What can hang from each mark:
A: J Y
P: J Y
D: J
G: J
J: H K P Q
K: Y
H: Y
Y: A D G P Q R
R: J

Known rows, with every way that one mark hangs from another:
H(Y):   6  -5  -2  -2  20 -15 -13  13 -11  -5   1 -12  -5  18  -3  -5  24  23 -24  18  27  20 -27 -19   2  -3 -10 -10  -7   6  -8  -9  32  -2 -32  -6  17  -5  18  -8  17  -8  -6 -25   1  14  13  19  14 -19   2 -17  22  18   0 -14
K(Y(A(J(P Q)))):  41  43   6  10   3   3 -12  19  27 -23 -46  -1 -17  31 -23  12  -6   4 -17  28  18  13   4 -13  26  15 -24  -1   0  41  14 -24  71  -2 -40 -11  13   7  40  -1  37 -31  -8 -38  27  14   4  -4  15 -40 -27   9  13  44  -4 -29
A(Y(R)):  13   8   4  19   7   0  -7  -2 -22 -12 -12 -22 -25  21  -5  14  17  38  -3  41  29  18  -7 -25  12   2 -18   8  12  41   6 -11  42   5 -28 -13  17   4  18 -24  21  -9  -9 -21  16  33   6  21  17 -21   5 -12  18  22 -26 -13
J(H K(Y(D)) P Q):  35  34   3  10   4  -9   0  41  35   5 -25   6 -27  36 -41   6 -12   1 -25  23  50   1  11  -1  52 -13 -35  14  26  17  35  -5  73  -8 -33   1  22   9  36   3  45 -27 -10 -23  40   7   6   8  -5 -70 -35   6  14  39  -9 -30
K(Y):  18   8   0  -4   7   5  -2  11 -12 -15 -11  -7 -11   7  -4  -9  12  17 -14  25  40  18 -15 -17  20  -5 -19   9  -6  37   7  -8  34  16 -23 -16  12  -6  20 -13  20 -18  -2 -26   6  12   9  22   8 -18   2  -4  19  17   5 -29
D(J(K(Y) Q)):  25  25   1   3  -4 -14  18  30  11  -3 -33  -4 -22  19  -4  -3   7  12 -16   9  39  15  13   7  44  -2 -45  18  10  26  20  -7  39  19  -8 -10  11 -10  19  12  17 -24  11 -22  21   8   3  11   4 -48 -14 -16  13  29  -1 -29
R(J(P Q)):  -2  14   3  -4 -13  -5 -12  18  18 -10 -25  -7 -29  26 -18  17  12  -8 -17  20  20   4   4 -11  10  -6 -14  -5   9  19  30 -23  46   8 -26  -4   9  -6  23   6  40 -16 -10 -27  13 -13  14  13  18 -38 -14 -11   5  47 -12 -23
J(K(Y(Q R)) P):  26  33  22  28  -4  -7   5  22   9 -13 -27   3 -24  16 -41  31   6  25 -12  44  52  14   2  -2  33  -8 -26   3  27  44  19  -9  66  17 -20 -15  31   2  38  -8  36 -23  -8 -18  40  29   6  -3  13 -56 -21   1  21  28 -24 -25
J(P(Y(A))):  23  11   6  17  -7  -2 -20  12   8 -22 -19 -21 -20  27 -12  23  15  23 -25  42  27  17 -10 -13  14  -4  -2 -13  23  13 -10 -17  57   6 -36   8  21  -2  24  -3  49 -20  -6 -37  19  18   6  -9  24 -38 -16  -4  16  32 -14   0
G(J(H(Y) K Q)):   7  20   1  12  19 -21 -15  37  26   7 -30   1 -30  30  -7  -1  -5  23 -32  -3  25   7 -10 -10  43  -4 -28   0  17 -11  12   1  55 -16 -16   5  25  -6  16  -6  32 -13  -6 -18  34   5   1  26  -2 -52 -28 -13  16  25  -6 -18
J(H(Y(G R)) P Q):   7  26  15  41  32 -18 -16  13  28  -3 -12   3 -42  47 -30  27 -15  21 -34  49  41   6   3 -23  25  -3   2  -6  16  -3  22 -10  75  -8 -46 -10  41   6  33  -6  32 -13  -4 -15  37  16   5   9  17 -54 -10   1  18  38 -16 -15
P(J(H) Y(G R)):  -9  17  10  55  14   3  -9   2 -17 -24 -10 -24 -51  29   4  28  -1  41 -31  55  47  -1  -2  -9  45 -12   8  11  28  32  -3   6  55  -5 -36  -4  26  -6  -1 -27  46 -37  12   0  21  24  -1  23   6 -54  13   4  34  10 -35   2
Y(A P R):  21   6  32  31   4   1  -9  -2  -7 -13 -12  -3 -11  26  -7  42  20  35  -4  54  31  28  -8 -33  15  -7  -8 -16  26  24   4 -30  58  -6 -16 -23  29  -4  38 -12  25 -14  -4  -7  23  47  -4  14   8 -27 -17  12  35  13 -23 -26
Y(A D G(J(K))):  18  14  19  27  -4  -3 -20  -2  -4 -27 -11 -24 -12  30 -14  33  11  47 -22  39  18  27 -29 -20  51  -1 -19  -5  35  47  21 -23  71 -11  -5 -14  35   4  30 -15  34 -46 -11  -2  35  39 -23  28  10 -41 -20   4  31  18 -32 -13
D(J):   3  -1   0   0  -2  -5  -4   4 -13  -8   1 -10 -15  11   9  15  28  19 -17  15  32  19 -11 -17  11 -14 -29   4  -3  26  10 -19  17  11  -7 -13   5 -18   5   2   9 -22  11 -16  16  19   7  24   5 -21   6 -18  21  18  -7 -13
A(J(H(Y) Q)):  10  23  -5  12  32  -8 -18  26  21  -1 -24   1 -24  30  -2  -6   2   9 -27   6  22   4  -1 -18  18   6 -20  -3  -9   9   2   0  46 -23 -42  -1   7  -1  21 -11  18 -19  -3 -32  20   9  17  20  -2 -37  -7  -7  20  25  -6 -17
G(J):  -3   4   5  -1  -2   6 -23   0 -13 -18 -10  -6 -13   8   9  10  12  31 -22  16  21  21 -32 -28  19  -5 -23   1   1  30   8 -17  27   0 -12  -5  11 -18  10 -13  21 -22  -1 -18  14  17   0  32   5 -12  -4  -9  17  15  -8 -15
Y(A G):  14   1  18  27   3  -2 -14  -6  -4 -28  -4 -22 -18  26  -4  20  14  33 -18  44  27  22 -23 -21  21  -8   1  -7   9  36  12 -21  55   6 -19 -18  28  -7  28 -16  24 -20  -7 -19  23  27  -7  23  16 -10  -4   2  26  17 -23 -15
R(J(P(Y))):  -5  18   0   2 -15   3 -23  13  -1 -18 -22 -29 -24  16 -14  21  25  12 -20  28  26  11  -2 -13   6  -5   1  -7  18  28   9 -14  34  15 -32   5  13  -4  11  -3  51 -25  -6 -36   7 -10  19   8  24 -43   1 -15   7  34 -10  -5
J(H P(Y(R)) Q):  15  23  11  29  15   3 -14  20  27  -2 -22   2 -51  37 -17  19 -12  13 -28  44  47   1  22 -16  31  -4  -6   2  27  -1   6   0  61  -6 -44  15  18  -4  26   1  45 -14   5 -29  30  10  14  -7  14 -63 -18   0  11  35 -20  -5
P(Y(Q)):   5   0  -1  26   3   9 -11   1 -13 -23 -16 -16 -29  11  -1   3  11  29 -19  36  33  20 -13 -12  23  -6 -10   2  14  39  -9   0  34   7 -26   7   9 -10  24 -13  32 -25   0 -22   5  17  14   3   8 -29   7 -13  26  12 -28  -8
A(J(P) Y(G)):  17  42   1  25   2  -4 -22   6  -5 -31 -19 -31 -24  21 -16  23   8  38 -16  34  17  22 -16 -20   4  18 -13   3   5  69  25 -28  51   0 -38 -13  20  15  11 -29  18 -36 -11 -37  35  28   9  23  26 -18   5 -13  12  44 -31  -4
A(Y(Q R)):  13  10   7  35   5   3  -4  -5 -20 -17 -20 -16 -31  22 -12  20   8  39  -2  50  27  16  -7 -20  18   0 -22   9  19  62  11  -8  48   6 -24 -20  18   4  34 -30  26 -16 -14 -10  18  39  10  12   9 -25   8  -8  28  21 -41 -16
G(J(P(Y(D R)))):   8  19   7  22   3  16 -31  -4 -18 -20 -14  -9 -26  26 -18  38   4  41 -26  51  26  23  -8 -35  32   7 -18  -8  36  34   2 -16  57 -14 -37   5  17   7  22  -4  46 -43  -1 -12  15  34   3   1  21 -62  -5  -1  21  30 -20  -1
G(J(H P)):   0  20   6   8  -3   0 -32  18  16  -8 -13   2 -29  19 -12  27   0  19 -32  13  31   6 -25 -26  22 -19 -20  -3   9  16  22 -19  40  -1 -17   0  22 -14   8 -13  35 -18  -4 -19  41  10   4  26   1 -27 -24   2  15  27  -8  -8
A(J Y(D)):  19  19 -13   8  10   8 -20   4 -25 -18 -12 -28  -8  23  -6   6  18  35  -5  24  11  20 -15 -27  12  15 -32   9   3  74   6 -15  39 -23 -37 -12  -2  20  20 -29  16 -41 -15 -26  15  38  13  26   7 -25  13 -10  22  27 -28 -13
D(J(K)):  11   8   7   0  -7 -20   6  25  -5  -3  -6 -14 -13  10   3  20  32  23 -17   7  39  16  -8  -1  21 -14 -35   2  12  22   9 -13  24  13   1  -7  11 -17   0   5  11 -22  13 -20  29  21   2  24   5 -34 -10 -23  18  19 -15  -9
A(J Y(D Q R)):  18  26  -1  35  14  15 -15 -11 -28 -21 -20 -21 -17  31 -18  29  10  45   2  51  16  16   0 -29  24  17 -36   6  20  94   8 -11  56 -20 -36 -21   6  20  38 -33  20 -45 -17  -6  23  54  12  10   7 -39  15   1  34  22 -51 -14

Rows:
 10   8   3  38   0   3  -8   4  -4  -3  -7   8 -17  30 -12  38   8  32 -13  33  40  14   0 -26  33 -28 -36   5  28  52  27 -25  39 -13  -1 -25  15  -6  35  -7  21 -37   0  16  36  42  11  22 -25 -44   1   3  52   6 -27 -22 => Y(D(J(H)) P Q)
  6  12   3  17  -1 -21   8  47  20  -1 -21  -5 -41  23   2  10   3   6 -32   1  37 -12  -1  14  49 -21 -20  15  19   1  12   6  51 -13 -18   6  14 -14   2 -10  39 -20   2  -6  33   2   1  29 -14 -55 -23  -6  21  23 -29 -14 => P(J(H K Q))
 21  16   4  29  -3   0 -23  20  23 -10 -21 -14 -30  34 -17  24   5  19 -31  37  37   3  -2 -15  22 -17  -2  -6  26   3  -1 -10  60   0 -36  11  26  -6  21 -10  54 -15  -7 -35  36  14   7   0   9 -43 -23   5  20  25 -11  -1 => J(H P(Y(A)))
 12   3  -1  26  21 -17  -9  28   8   5  -4  -4 -17  33 -33  11  12  27 -24  22  42   6 -11  -6  36 -23 -27  -5  24  18   8   3  60 -21 -23  -5  23   5  37 -17  34 -23 -15  -5  32  26  12  15 -13 -58 -10  -6  37  12 -24 -15 => J(H(Y(D Q)) K)
 -7  15  28  49   0  16 -13 -24 -22 -30  -9 -12 -16  34 -29  57  16  43   2  71  33  26   0 -34  31  -4  -7  -9  40  84  36 -31  63  -5 -11 -42  28  11  52 -19  33 -46 -15  23  14  38   5  26   5 -44  16  10  48  17 -47 -31 => Y(D G P Q R(J))
 15  15  16  25  30 -23  -2  35  24  13 -20   4 -33  37 -18   8   4  17 -26  24  45   1  10  -6  34  -6 -19  -3  21 -19   5   8  63 -15 -32   0  28   0  26  -5  27  -1  -1 -18  33  16   6  14   3 -62 -23  -7  17  25 -16 -20 => J(H(Y(R)) K Q)
 -3   2  -5  50   2   8  -5 -10 -31 -39  -7 -28 -33  27  -5  21   3  45 -32  52  28  15 -16  -8  50  -5  -4  13  29  70   3  -5  56 -10 -32  -6  14   5  20 -23  47 -63  -3  11   5  31   1  14   3 -51  25  -4  46  14 -47   1 => P(J Y(D G Q))
 10  19  -2  14  -1 -12  -6  26  32   6 -17   9 -36  31 -10  21  -2  -3 -30  12  37  -4  13  -8  22 -23 -29   8   9   1  27 -19  38   2 -18   1  11 -16  13  11  26 -15   8 -21  41   2  11  10  -2 -47 -20  -7  15  40  -9 -10 => D(J(H P Q))
  6   4  -2  16  -7  -8   2  24 -24 -17  -9 -31 -23  17   0  12  24  34 -29  23  32   9 -11   7  47  -7 -18   6  34  30 -13   2  47 -15 -30  12   8   3  -1 -10  48 -48   2  -7   7  22   3  15   4 -68   0 -17  27  16 -32   3 => P(J(K) Y(D))
 -2  13  11  61   2   1  -6   1 -10 -24  -4  -5 -30  33 -15  44  -7  42 -26  46  35  10 -14 -15  48 -25  -6   6  32  64  28 -18  64 -22 -15 -29  26   4  29 -31  38 -53  -7  29  29  39   2  34 -21 -45   9  13  62   9 -47 -15 => Y(D G P(J(H)) Q)
 10   6  28  36   9   6  -5  -2 -14 -17 -11   7 -20  16 -10  38  12  38  -4  51  38  25  -7 -27  17  -8 -14  -8  22  45   9 -23  48  -2  -9 -26  20  -5  43 -17  19 -20  -4  -1  18  44   9  14   2 -31  -2   1  39  10 -36 -26 => Y(P Q R)
  2   9  18  37  17  10 -12 -12 -22 -29  -5 -23 -35  22   1  19  11  44 -20  63  41  23  -7 -24  26   5   8   3  17  38  -3  -4  47   9 -33  -4  21  -1  16 -16  25 -28   7 -21   9  29   2  13  25 -36  14 -10  21  16 -28  -5 => P(Y(G R))
 11  12  -1   5  -7 -14   2  19  19  -4 -19   5 -29  23  -6  21   7   4 -27  13  29  10   4 -10  15  -8 -31   5   8  13  21 -24  35   8 -18  -2   6 -14  14  19  20 -22   7 -25  25   9   8   6  13 -41 -13 -15  11  44 -11 -12 => D(J(P Q))
 19   5  -6  12   7  15  -4  -2 -14 -21 -11  -1 -12  19 -21   1   6  21  -8  40  37  19 -12 -19  37 -12 -30  12   7  67  14  -8  49   2 -25 -22  11   5  43 -12  30 -38 -12  -6   7  27  11  13  -3 -34   8   5  38  14 -15 -30 => K(Y(D Q))
  3  16   9   8  -1  -8 -20  28  10  -3 -15  -7 -25  13   0  16  11  27 -24   3  36   7 -23 -12  38 -20 -29   2  18  12  14  -3  38  -5  -5   2  21 -16   3 -17  29 -17  -1 -16  45  15  -1  35  -7 -33 -27  -7  17  11 -14 -13 => G(J(H K))
 -2  16  20  27   0   3 -23  -8 -13 -30  -9  -4 -18  10   4  27   6  51 -18  36  23  38 -34 -37  27   3  -6  -6  17  51  27 -34  38   0  -4 -24  28  -6  17 -17  15 -34   3  -6  19  30  -6  46   9 -14  -1  -2  33  15 -21 -21 => Y(G(J) P)
  1  20   7  57  16 -16 -11   2   5  -9 -12   1 -24  34 -13  32   1  44 -28  35  39  22  -7 -20  26 -18 -11  -4  20  39  23 -24  43   2  -8 -34  36  -5  30 -11  16 -27   1   9  36  34  10  27 -10 -35  11  -6  52  10 -17 -16 => D(J(H(Y(G P Q))))
 24  39  15  48   8   0 -24  21  16 -21 -28 -37 -32  31  -4  23   9  40 -24  36  34  11   1  -6  42   4  -6  -3  25  38   0   0  65 -10 -27   4  27   3  15 -24  37 -36   3 -32  48  26  -4  13   7 -46 -17   2  22  15 -32  -1 => P(Y(A(J(H K)) G))
  7  23   9  23  -4 -12  12  22 -15 -30 -17 -24 -24  12  -7  11  12  34 -25  26  41  12 -17  11  51  -8 -10  16  12  49  16  -4  54  14 -18 -19  25   1   4 -19  34 -42   4  -8  18  16  -7  34   8 -40  -2  -4  26  20 -17 -21 => P(J(K(Y(G))))
 24  37  16  11  -3   3 -14  14  -5 -14 -24  -2 -12  24 -37  34   3  36 -18  39  39  22  -9 -20  49   3 -39   0  34  42  23 -19  67  -3 -20 -12  29  11  28  -4  39 -41  -6  -7  34  33  -5  10  15 -67 -25   6  18  32 -11 -24 => G(J(K(Y(D R)) P))
  5   7   5  58  -8   1  -7  -7 -15 -43 -27 -34 -39  29  -1  31   3  44 -31  55  21  12 -13   0  43  -4   7   4  30  59  -6  -5  65   4 -25 -10  25  -4  21 -25  59 -47  -4   4  12  28  -7   8   9 -38  10   2  45  11 -43   1 => P(J Y(A G Q))
  2   6  22  14 -10   8 -16  -9  -9 -18 -19 -24 -14  32 -12  40  33  16  -3  46  24   9   0 -25  14  -8  -7 -15  23  33   9 -17  54   8 -15 -21  22  -8  34 -11  41 -14 -14 -11  12  17   0  16  16 -28  -6   6  22  18 -19 -22 => Y(A R(J))
 18  22  -2  47 -12  -3 -18  13  25 -10 -33 -10 -35  37 -21  43   0  23 -29  39  36   2  10  -8  31 -23 -21  -1  33  29   8 -13  57  10 -19   0  25 -11  27  -2  53 -30  -1 -13  48  23   9 -12  -2 -55 -17   3  34  22 -21   4 => D(J(H P(Y(A Q))))
 20  36   7  30   7 -13  13  25  27  -3 -30  -6 -40  31  -9   6 -10  19 -25  22  51   5  17   3  59 -13 -31  25  16  32  36  -2  51  18  -8 -17  26  -8  18   1  21 -28  14 -12  44   6  -2  23  -3 -49 -12  -3  17  24  -8 -27 => D(J(H K(Y(G)) Q))
  6  24  14  -3 -22 -17  -2  34  27  -6 -27 -13 -26  20 -25  24  20  -5 -16   9  27   5   4   5  19  -5 -19  -4  23  12  33 -15  52   8 -14   1  17  -7  21   7  42 -14 -10 -31  26 -15  10  12  18 -53 -28 -15  -2  49 -20 -21 => R(J(K P Q))
